Each row was made from one path, in order. Every step used is in the known rows, and no mark comes twice. Write each row's path.
Known rows
sofes lebi: [ 0.356 -1.957  0.855 -0.117  1.379  0.910  1.313  2.358  0.523  0.084
  1.819  0.346  0.999 -0.298 -0.142 -0.095  0.800  0.459]
sofes lebi dasu popoge zama: [-0.184  0.097  2.213  0.308  3.098  3.337  6.008  3.784  1.281 -0.218
 -0.098 -1.006 -4.797  0.262  0.519  3.300 -0.367 -0.068]
popoge zama: [ 0.312  2.644 -0.593  0.775  0.964  0.509  0.262  0.424 -0.339  0.506
 -0.515 -1.536 -2.966  0.597 -0.836  0.250 -1.090  0.252]
lebi zama popoge dasu: [-0.111  1.348 -0.952 -2.897  1.580  1.615  0.385 -2.725  1.756 -3.507
 -2.005  0.446 -2.249  0.980  1.425 -0.400  1.999 -0.948]
dasu lebi: [-0.365 -0.596 -0.493 -0.146  1.862  1.659  1.030  0.923  2.456 -0.734
 -0.682  1.217 -0.284 -0.158 -0.759 -0.811  1.235  0.593]
popoge zama lebi dasu: [ 0.138  0.800  1.923  1.949 -0.258  1.462  1.089 -1.229  1.261 -0.070
 -1.244 -3.406 -6.469 -0.535  0.447 -0.174 -1.771 -0.261]
zama popoge dasu lebi vodase: [-1.960  0.217 -1.159 -2.806  1.358  3.800  0.682 -1.901  1.934 -1.646
 -3.422  2.122 -1.489  2.559  0.532 -2.495  3.939  0.048]
dasu lebi zama popoge: [ 0.576 -0.188 -1.326 -2.025  2.843  1.777  0.591 -0.169  5.469 -3.346
 -1.913  2.454 -1.984 -1.160  0.506 -1.713  2.228 -1.289]
vodase sofes lebi: [-0.794 -3.064  1.725 -0.253  1.702  0.497 -0.054  3.316 -0.060 -0.184
  2.478 -0.617  3.180 -1.539 -0.192  0.232 -0.391 -0.185]
popoge dasu: [-1.061  0.941 -0.099 -0.976  0.681  1.543  0.775 -1.675 -1.364 -0.813
 -0.779 -0.687 -0.487  1.884  0.160  0.432  0.923  0.953]
zama popoge: [ 1.693  1.732 -1.226 -0.949  0.416  0.361 -1.218 -2.105  1.726 -1.301
 -0.497  1.107 -1.288  0.860  0.563 -1.122  0.383 -0.939]
zama popoge dasu lebi vodase sofes: [-3.035 -0.950 -0.383 -2.830  1.847  3.328 -0.625 -0.858  1.417 -1.943
 -2.849  0.991  0.750  1.147  0.656 -2.078  2.822 -0.588]
popoge lebi: [ 0.260  0.804  1.247  1.610  1.359  0.619  0.093  0.501 -0.039 -0.800
  0.820 -1.188 -0.812  1.819 -0.816 -1.549  0.398  1.135]
sofes lebi dasu: [-0.536 -2.969  1.944 -0.630  0.058  1.633  3.274  2.201  0.662 -0.913
  0.309 -0.026 -0.696 -1.052  0.943  1.244 -0.336  0.690]
popoge dasu lebi: [-1.394  0.579 -0.498 -1.143  2.550  3.160  1.764 -0.629  1.085 -1.542
 -1.450  0.373 -0.818  1.852 -0.596 -0.340  2.195  1.462]
sofes lebi zama popoge dasu: [ 0.209 -0.677  0.026 -2.903  2.937  2.578  1.595 -0.436  2.182 -3.392
 -0.128  0.926 -1.292  0.649  1.271 -0.516  2.827 -0.602]
vodase sofes: [-1.131 -1.154  0.783 -0.044  0.360 -0.481 -1.185  1.081 -0.532 -0.225
  0.362 -1.106  2.414 -1.311 -0.050  0.426 -1.125 -0.645]
zama lebi dasu popoge: [ 0.112 -1.210  3.547  1.441  0.659  2.333  3.318 -0.495  2.574 -0.466
 -0.763 -1.599 -4.686 -0.330  1.851  1.269  0.412 -1.548]

Which path is each row?
[-3.465 -3.189  1.500 -0.855 -1.138 -0.198 -1.267  1.877 -1.290  0.813
 -1.059 -0.519  2.883 -1.569  0.664 -0.607  0.228 -1.200] => lebi vodase sofes
[-0.384  0.526  0.654 -0.171  0.155  1.264 -1.133 -0.741  0.711 -0.983
 -1.282  0.527 -1.522  2.346  0.525 -3.724  2.194 -0.260] => zama popoge lebi vodase
[-2.617 -3.758  3.041  0.816 -1.175  0.187 -2.396  0.380  0.167  1.132
 -0.290 -2.036  1.012 -1.927  0.855 -2.406  0.637 -1.933] => zama lebi vodase sofes
[-3.909 -3.685  0.911 -0.932  0.671  1.423 -0.175  2.792  1.117  0.112
 -1.799  0.692  2.551 -1.665 -0.102 -1.455  1.426 -0.641] => dasu lebi vodase sofes
[-0.364 -0.202  2.611  0.893  3.966  1.564  3.083  2.574  2.135 -2.033
  0.070 -0.474 -2.543  0.565  0.398  0.501  2.168 -0.867] => dasu popoge lebi zama
[-0.829 -1.762  0.740 -3.129  3.361  2.139  0.395  0.651  1.625 -3.694
  0.391 -0.160  1.000 -0.578  1.255 -0.205  1.659 -1.308] => vodase sofes lebi zama popoge dasu
[ 1.160  1.506  1.078  0.039  0.499  1.611  0.758 -1.639  1.782 -2.863
 -1.280 -0.655 -3.748  1.893  1.122 -1.263 -0.317  0.439] => zama popoge lebi dasu
[ 0.500  1.390  2.173  1.795  3.398  1.831  2.396  1.661  0.781 -0.771
  0.859 -0.703 -1.948  2.468 -0.292  0.124  1.537  0.136] => dasu popoge lebi
[-0.382  2.049  1.218  0.533  1.761  2.362  4.627  1.434  0.778 -0.290
 -2.019 -1.436 -5.741  0.634  0.877  3.384 -0.967 -0.510] => lebi dasu popoge zama
[-1.077  0.526  2.604  1.997  1.432  2.410  1.649  0.793  1.253  1.993
 -1.135 -2.003 -5.438  0.862  0.405 -0.780  1.806 -2.011] => dasu popoge zama lebi vodase
[-1.198 -1.112  2.951  0.276  3.409  2.744  4.727  4.915  0.770 -0.468
  0.331 -2.043 -2.526 -0.879  0.659  3.517 -1.445 -0.806] => vodase sofes lebi dasu popoge zama
[-1.405 -0.713  1.551 -0.264  0.585  0.769 -2.362  0.329  0.198 -1.237
 -0.743 -0.633  0.752  1.154  0.596 -3.274  0.980 -0.911] => zama popoge lebi vodase sofes
[ 2.027  2.559 -0.058  0.659  1.671  0.849 -1.183 -1.530  1.465 -2.055
  0.358 -0.304 -2.066  2.623 -0.141 -2.736  0.654  0.272] => zama popoge lebi
[-2.177 -1.072 -0.118 -2.077  3.051  2.929  2.526  0.182  2.471 -2.872
 -2.045  0.690 -1.277  0.030 -0.009 -0.094  2.885  0.447] => popoge dasu lebi zama
[ 1.262 -1.640  0.085 -2.104  2.285  0.962  0.870  1.176  3.598 -2.569
  0.696  1.741 -0.768 -1.292  1.065 -1.097  1.824 -1.449] => sofes lebi zama popoge
